Each row was made from one small tree. The marks that hang from a mark follow it in brackets, in the order of their numbers. Every link used is in the known rows. Write each row's tree.
Known rows:
Z_178(Z_704): [ 1.943 -0.091  1.793 -0.987 -2.599 -0.335 -0.544 -1.032 -1.340  0.415
  0.527 -0.667  0.263 -0.392 -1.389  2.188  2.705  0.348 -2.257  2.034
  1.001 -0.379]
Z_138(Z_283 Z_920(Z_178(Z_704))): [-0.080 -0.918  1.791 -2.202 -0.215 -1.930  0.519  0.684 -1.555 -0.166
  1.552 -0.710 -1.089 -0.513  0.214  3.877  2.531  4.027  0.445  3.342
 -0.932 -2.944]
Z_283(Z_138(Z_920(Z_178(Z_704(Z_949))))): [-2.558 -4.156  1.973 -0.817 -0.273 -0.031  0.208 -3.527  0.435  0.266
  0.075 -0.100 -1.194  0.237 -0.175  7.374  1.413 -1.395  2.469  1.601
 -1.575 -2.582]
Z_283(Z_138(Z_920)): [-0.821 -3.559 -0.934 -0.566 -3.870  1.894 -1.991 -1.498 -0.211  3.006
 -4.098  1.641  0.559 -0.310 -1.857  3.232  1.553 -0.077  1.711  0.430
  1.277 -2.110]
Z_138(Z_283 Z_920(Z_178)): [-0.932 -1.390  0.466 -0.486 -0.297  0.551 -1.039  1.636 -0.102  1.025
 -2.090  0.232 -0.513 -0.821  0.528  2.246  0.962  3.084  1.665  2.442
  1.075 -3.284]
Z_172(Z_704(Z_138(Z_920) Z_178 Z_949)): [-3.472  2.366 -2.847 -1.187 -0.877  0.590 -0.612 -0.571  3.098  1.484
  0.277  0.618  1.107 -1.589 -0.511 -1.961 -2.585 -0.270  0.656  0.584
  1.735  0.882]
Z_949(Z_704(Z_138)): [-1.077  1.292  0.155  1.158  0.475  4.019 -2.452 -1.669  0.657  2.083
 -1.595  0.875  0.597  1.058 -0.869 -3.374  2.366 -2.992 -1.422 -0.021
  0.994  2.805]
Z_949(Z_704(Z_138(Z_920) Z_172 Z_178)): [-0.342  2.037 -1.770  0.615  2.684  3.416 -0.997 -0.965  0.436  1.369
  0.614  1.824  0.731  1.421 -1.316 -4.616 -0.419  0.674  1.182 -2.756
 -1.443  2.845]
Z_283(Z_138(Z_920(Z_178(Z_704(Z_172))))): [ 0.487 -4.403  1.480 -2.358  0.843 -0.035  0.548 -2.020 -2.788  0.063
  1.312  1.089 -0.698  0.977 -0.992  4.955  1.327  0.916  1.529  1.252
 -3.819 -1.787]
Z_704(Z_172 Z_178 Z_949): [ 0.800  0.868 -0.888  2.512  0.663  0.877 -0.126  1.403  1.903 -0.534
 -1.136  0.092  1.185 -0.795  0.647  1.142 -2.932 -1.318  1.962 -2.318
  0.636  0.707]
Z_949(Z_704): [ 1.379  0.804  1.137  1.071 -0.569  4.212 -2.974 -2.266 -0.107  2.341
 -1.919  0.645  0.486 -0.027 -1.167  1.034  2.961 -2.005 -0.728  0.900
  2.671  0.529]
Z_178(Z_704(Z_138(Z_283 Z_920) Z_172)): [ 0.384  1.476 -2.190 -2.183 -0.886 -3.380  1.821  2.871 -3.198 -0.223
  1.995 -0.115 -0.235  1.367 -0.994  0.569  0.415  3.911  0.238 -0.395
 -4.739  2.726]
Z_949(Z_704(Z_138(Z_283) Z_172 Z_178)): [-0.116  2.889 -1.648  1.016  3.218  0.393 -0.093  3.420  0.761 -0.293
  1.026  1.207  0.868 -0.453  2.402 -4.445  0.386  0.048  1.324 -2.485
 -2.353  3.115]
Z_172(Z_704(Z_138 Z_949)): [-2.575  1.863 -1.860 -0.774 -1.526  0.746 -0.943 -0.285  1.430  1.512
 -1.074 -0.034  1.199 -1.029 -0.438  0.045 -1.552 -3.694 -1.187  2.233
  1.729  2.611]
Z_949(Z_704(Z_138 Z_172 Z_178)): [ 0.186  2.000 -0.653  1.538  3.365  3.242 -0.900 -0.012  1.046  0.401
  0.771  1.729  1.194  0.702  0.452 -5.715  0.021 -1.842  0.005 -2.308
 -0.981  3.504]
Z_172(Z_704(Z_178 Z_949)): [-0.462  1.976 -0.961 -0.545 -1.085  0.457 -1.076 -0.033  3.163  0.888
  0.180  0.293  1.284 -3.526  0.784  1.468 -1.794 -1.699  0.217  1.907
  3.792 -0.899]
Z_138(Z_920(Z_178)): [-0.719 -2.079  1.272  0.166 -0.242  3.141 -1.817 -1.726  0.095  1.453
 -2.370  0.601 -0.117  0.334 -1.483  0.867  0.706  1.159  0.413  2.527
  2.324 -2.786]
Z_172(Z_704): [ 1.256  0.854 -0.494 -2.254 -2.857  1.167 -2.091 -0.329 -0.515  2.196
 -0.969  0.742  1.377 -2.299 -1.353  1.402  0.630 -0.665 -2.180  3.997
  3.649 -0.800]
Z_178(Z_704(Z_172) Z_920(Z_138)): [ 4.461 -2.585  1.448 -0.727 -0.715 -1.494  1.176 -2.212 -3.127 -1.784
  1.180 -0.874 -1.165  1.369 -1.506  0.133  0.032  1.282 -2.362 -1.140
  0.078 -1.888]
Z_138(Z_283 Z_920(Z_178(Z_704(Z_949)))): [-1.389 -0.483  1.310 -0.837  0.211 -2.230  0.975  0.171 -0.168 -0.572
  1.169 -1.768 -1.569 -0.319  0.832  6.817  1.052  2.097  2.027  2.404
 -1.344 -2.006]
Z_172(Z_704(Z_178(Z_920) Z_949)): [ 0.353  2.700  0.090 -0.441 -2.231 -1.142  0.118 -1.689  3.318 -0.095
  0.203 -0.375  0.581 -3.471  0.650 -0.950 -2.698 -1.265 -0.699 -0.760
  6.738 -3.641]
Z_283(Z_138(Z_920(Z_178))): [-1.919 -4.958  1.076 -0.238 -0.797  2.773 -1.802 -2.147  0.288  1.790
 -3.141  1.676 -0.072 -0.163 -0.594  2.638  1.413 -0.572  2.155  1.718
  0.799 -3.783]

Write each row's tree:
[ 1.284 -1.728  1.241  0.278 -1.855 -4.003  1.770 -0.324 -0.342 -2.051
  0.138 -2.514 -1.836 -0.400  1.452  3.538  0.418  0.767 -0.291 -0.751
  1.066 -3.103] -> Z_178(Z_704(Z_949) Z_920(Z_138(Z_283)))
[-0.050 -5.002  1.289  0.865  1.891  1.171 -1.267  2.003 -0.046 -0.499
 -2.186 -0.108 -0.739 -0.575  2.692  0.977  1.262  0.626  0.581  3.580
  0.026 -3.142] -> Z_920(Z_138(Z_283) Z_178)
[ 2.251 -4.257  1.635 -1.048  3.281 -1.821  1.095  2.179 -3.145 -2.345
  2.513 -0.713 -1.430  0.488  2.064  3.367  1.120  2.099  0.109  3.228
 -4.553 -1.385] -> Z_920(Z_138(Z_283) Z_178(Z_704(Z_172)))
[ 2.712 -2.054  1.553 -1.121 -2.316 -3.771  1.334 -0.105 -1.700 -1.585
  0.760 -1.471 -1.447 -0.426  0.903  0.681  1.989  2.706 -1.939  0.399
  1.343 -4.021] -> Z_178(Z_704 Z_920(Z_138(Z_283)))
[ 0.608  1.491 -0.776  1.168  2.020  3.606 -1.600 -0.644 -1.097  1.275
 -0.824  1.270  0.602  2.020 -1.105 -2.699  0.742 -2.624 -0.724 -1.215
 -1.453  4.548] -> Z_949(Z_704(Z_138 Z_172))
[ 2.141  0.697  0.431  0.194 -0.605 -1.227  0.759 -0.302 -1.679 -0.870
  1.103 -1.162  0.095  0.582 -1.262  5.727 -0.614 -1.128  0.092 -0.198
 -2.024  2.063] -> Z_178(Z_704(Z_172 Z_949))
[-0.418  2.060 -1.486  0.014  0.182 -3.960  2.116  3.604 -1.292 -1.539
  1.863 -1.403 -0.006  0.720  1.278  2.341 -0.798 -0.527  0.579 -0.927
 -4.942  4.023] -> Z_178(Z_704(Z_138(Z_283) Z_172 Z_949))
[-1.319  1.663 -2.652  1.774  0.203 -1.426  0.742  4.604  0.095 -0.274
 -2.158 -0.444  0.581  0.585  1.514  0.819 -2.450 -1.436  1.710 -1.797
 -2.721  3.754] -> Z_704(Z_138(Z_283) Z_172 Z_949)
[-1.415  1.312 -1.914  2.731  1.644  0.910  0.474  2.027  2.492 -0.769
 -0.851  0.357  1.208  0.292  1.140 -3.269 -3.527 -2.547  1.141 -3.072
 -1.047  3.115] -> Z_704(Z_138 Z_172 Z_178 Z_949)
[-1.648  2.085 -2.827  2.125  1.679 -1.941  1.401  5.284  2.245 -1.277
 -0.507 -0.017  0.907 -0.874  3.036 -2.017 -3.224 -0.524  2.553 -3.024
 -2.201  2.704] -> Z_704(Z_138(Z_283) Z_172 Z_178 Z_949)
[-2.776 -0.343 -0.631 -2.621  0.365  2.043 -1.505 -1.506  0.237  1.943
  0.275  1.321  0.252 -0.366 -1.307 -2.375 -0.354  0.356 -1.352  4.434
  1.325 -0.501] -> Z_172(Z_704(Z_138(Z_920(Z_178))))
[ 4.501  1.099  1.712 -0.970 -2.132 -2.319  1.472 -1.739 -2.663 -1.260
  1.548 -0.745 -0.410  0.678 -1.975  0.268  0.092  1.269 -2.475 -1.821
  1.659 -1.500] -> Z_178(Z_704(Z_172) Z_920)
[ 1.850 -2.607  0.250  0.761 -2.306 -1.160 -0.303  0.894 -0.285 -0.294
 -3.027 -0.596 -0.710 -0.827  1.088 -1.076  0.519  1.760 -0.790 -0.565
  3.544 -4.342] -> Z_178(Z_920(Z_138(Z_283)))
[-2.099  1.713  0.135  2.969 -0.966 -0.196  0.810 -0.877  4.372 -0.949
 -1.722 -0.599  0.297 -0.743  1.114 -6.379 -2.665 -2.387 -0.400 -4.410
  4.720 -1.197] -> Z_704(Z_138 Z_178(Z_920) Z_949)
[-0.243  1.152 -0.560  0.533  0.181 -1.274  1.318  0.134 -1.028 -1.123
  1.372 -0.993  0.029  1.698 -0.781  1.352 -1.193 -2.274 -0.681 -0.986
 -3.687  4.594] -> Z_178(Z_704(Z_138 Z_172 Z_949))
[-1.767  0.977  0.368  0.617 -1.132 -0.786  0.515 -0.892  0.648 -0.365
  0.521 -1.425  0.022  0.858 -0.446  0.800  0.542 -2.637 -1.390  0.299
 -0.965  2.962] -> Z_178(Z_704(Z_138 Z_949))
[ 2.507  1.644  0.172  1.321  2.482  3.318 -1.495 -0.429  0.410  0.650
  0.345  1.435  0.974 -0.378  0.018 -1.377  0.428 -0.773  0.732 -1.627
  0.533  1.034] -> Z_949(Z_704(Z_172 Z_178))
[ 0.404 -1.018  1.254 -0.295  1.739 -0.050  0.970 -1.918 -1.650 -1.031
  1.662 -0.813 -1.165  1.601 -1.501  6.347 -1.254  0.737  1.660  0.922
 -2.757 -0.043] -> Z_138(Z_920(Z_178(Z_704(Z_172 Z_949))))
[ 1.904  2.219 -0.250 -1.318 -1.436 -5.098  2.835  2.235 -2.255 -2.036
  2.387 -0.822 -0.578  0.560  0.581 -2.872 -0.201  1.989 -2.044 -2.578
 -1.308  0.448] -> Z_178(Z_704(Z_138(Z_283) Z_172) Z_920)
[ 1.443  1.268  2.191  0.480 -3.239 -2.184  1.136 -2.970  0.379 -1.064
  0.144 -2.007 -1.011 -0.134 -1.069  2.703  0.146 -1.082 -1.561 -1.503
  3.640 -2.272] -> Z_178(Z_704(Z_949) Z_920)
[ 1.614 -0.734  0.976  1.332  1.294  0.378 -0.615 -0.732  1.853 -0.472
 -0.530  0.163 -0.895 -1.534  2.542 -3.389  1.590  1.264  0.415 -2.051
  3.472 -4.096] -> Z_949(Z_704(Z_178(Z_920(Z_138(Z_283)))))
[-1.180  1.183 -1.210 -2.302 -2.408 -2.808  0.920  1.695 -1.559  0.523
  1.112 -0.562 -0.205  0.403 -0.625 -0.098  2.205  3.498 -0.545  0.945
 -2.270  1.156] -> Z_178(Z_704(Z_138(Z_283 Z_920)))
[ 3.312 -2.499  0.108  1.454  0.588  0.611  0.390 -0.577  0.365 -1.394
 -1.021  0.620 -0.132 -0.083  0.335 -4.449 -2.407  1.117 -0.414 -2.988
  2.547 -3.453] -> Z_704(Z_172 Z_178(Z_920(Z_138)))
[-0.049 -0.180  0.905 -1.146  2.827 -2.920  2.068  3.217 -2.062 -2.197
  3.164 -0.401 -0.423  0.640  1.991 -0.785  0.658  1.039 -0.605  1.655
 -4.676  1.595] -> Z_920(Z_178(Z_704(Z_138(Z_283) Z_172)))
[-1.704  0.640 -2.927  1.355 -0.404  1.283 -0.221  0.146 -0.379  0.999
 -2.701  0.153  0.371  2.241 -2.291  0.677 -3.056 -0.900  1.707 -2.226
 -1.922  3.707] -> Z_704(Z_138(Z_920) Z_172 Z_949)
[-3.567  1.028 -1.990  2.031 -0.557  1.519 -0.382 -0.200  3.532  0.778
 -1.893  0.265  0.682  0.041 -0.414 -2.919 -2.188 -0.440  1.609 -2.139
  1.483  1.105] -> Z_704(Z_138(Z_920) Z_178 Z_949)
[ 1.983 -1.443  1.707 -1.785  1.246  0.380  0.361 -1.563 -3.027 -0.379
  2.071 -0.123 -0.810  1.406 -2.105  3.241  0.572  2.707 -0.067  1.983
 -2.322 -0.941] -> Z_138(Z_920(Z_178(Z_704(Z_172))))
[-1.247 -0.195 -0.045  0.590  4.343  4.742 -1.382 -2.334 -1.032  1.278
 -0.051  1.454 -0.488  2.847 -1.548 -2.204  0.270 -0.636  0.950 -0.021
 -2.318  2.288] -> Z_949(Z_704(Z_138(Z_920(Z_178)) Z_172))
[-1.388 -1.331  2.909 -0.563  1.335  0.307  0.230 -1.124 -0.205 -0.970
  1.833 -0.372 -0.409  0.915  0.278 -2.616  2.087 -1.263 -2.712  2.754
 -0.929  0.554] -> Z_920(Z_178(Z_704(Z_138)))
[-1.356  1.778  0.336  1.603  1.859  3.658 -1.787 -1.070  2.731  1.075
 -0.056  1.227  1.094 -0.325  0.652 -6.445  1.764 -2.279 -0.739 -1.032
  1.601  1.885] -> Z_949(Z_704(Z_138 Z_178))
[-0.743  3.486 -1.378 -2.062 -1.668 -3.644  0.959  2.532  2.462 -0.275
  1.389  0.547  0.629 -3.518  2.529 -7.106 -1.266  1.428 -1.862 -0.533
  4.369 -2.622] -> Z_172(Z_704(Z_138(Z_283) Z_178(Z_920)))
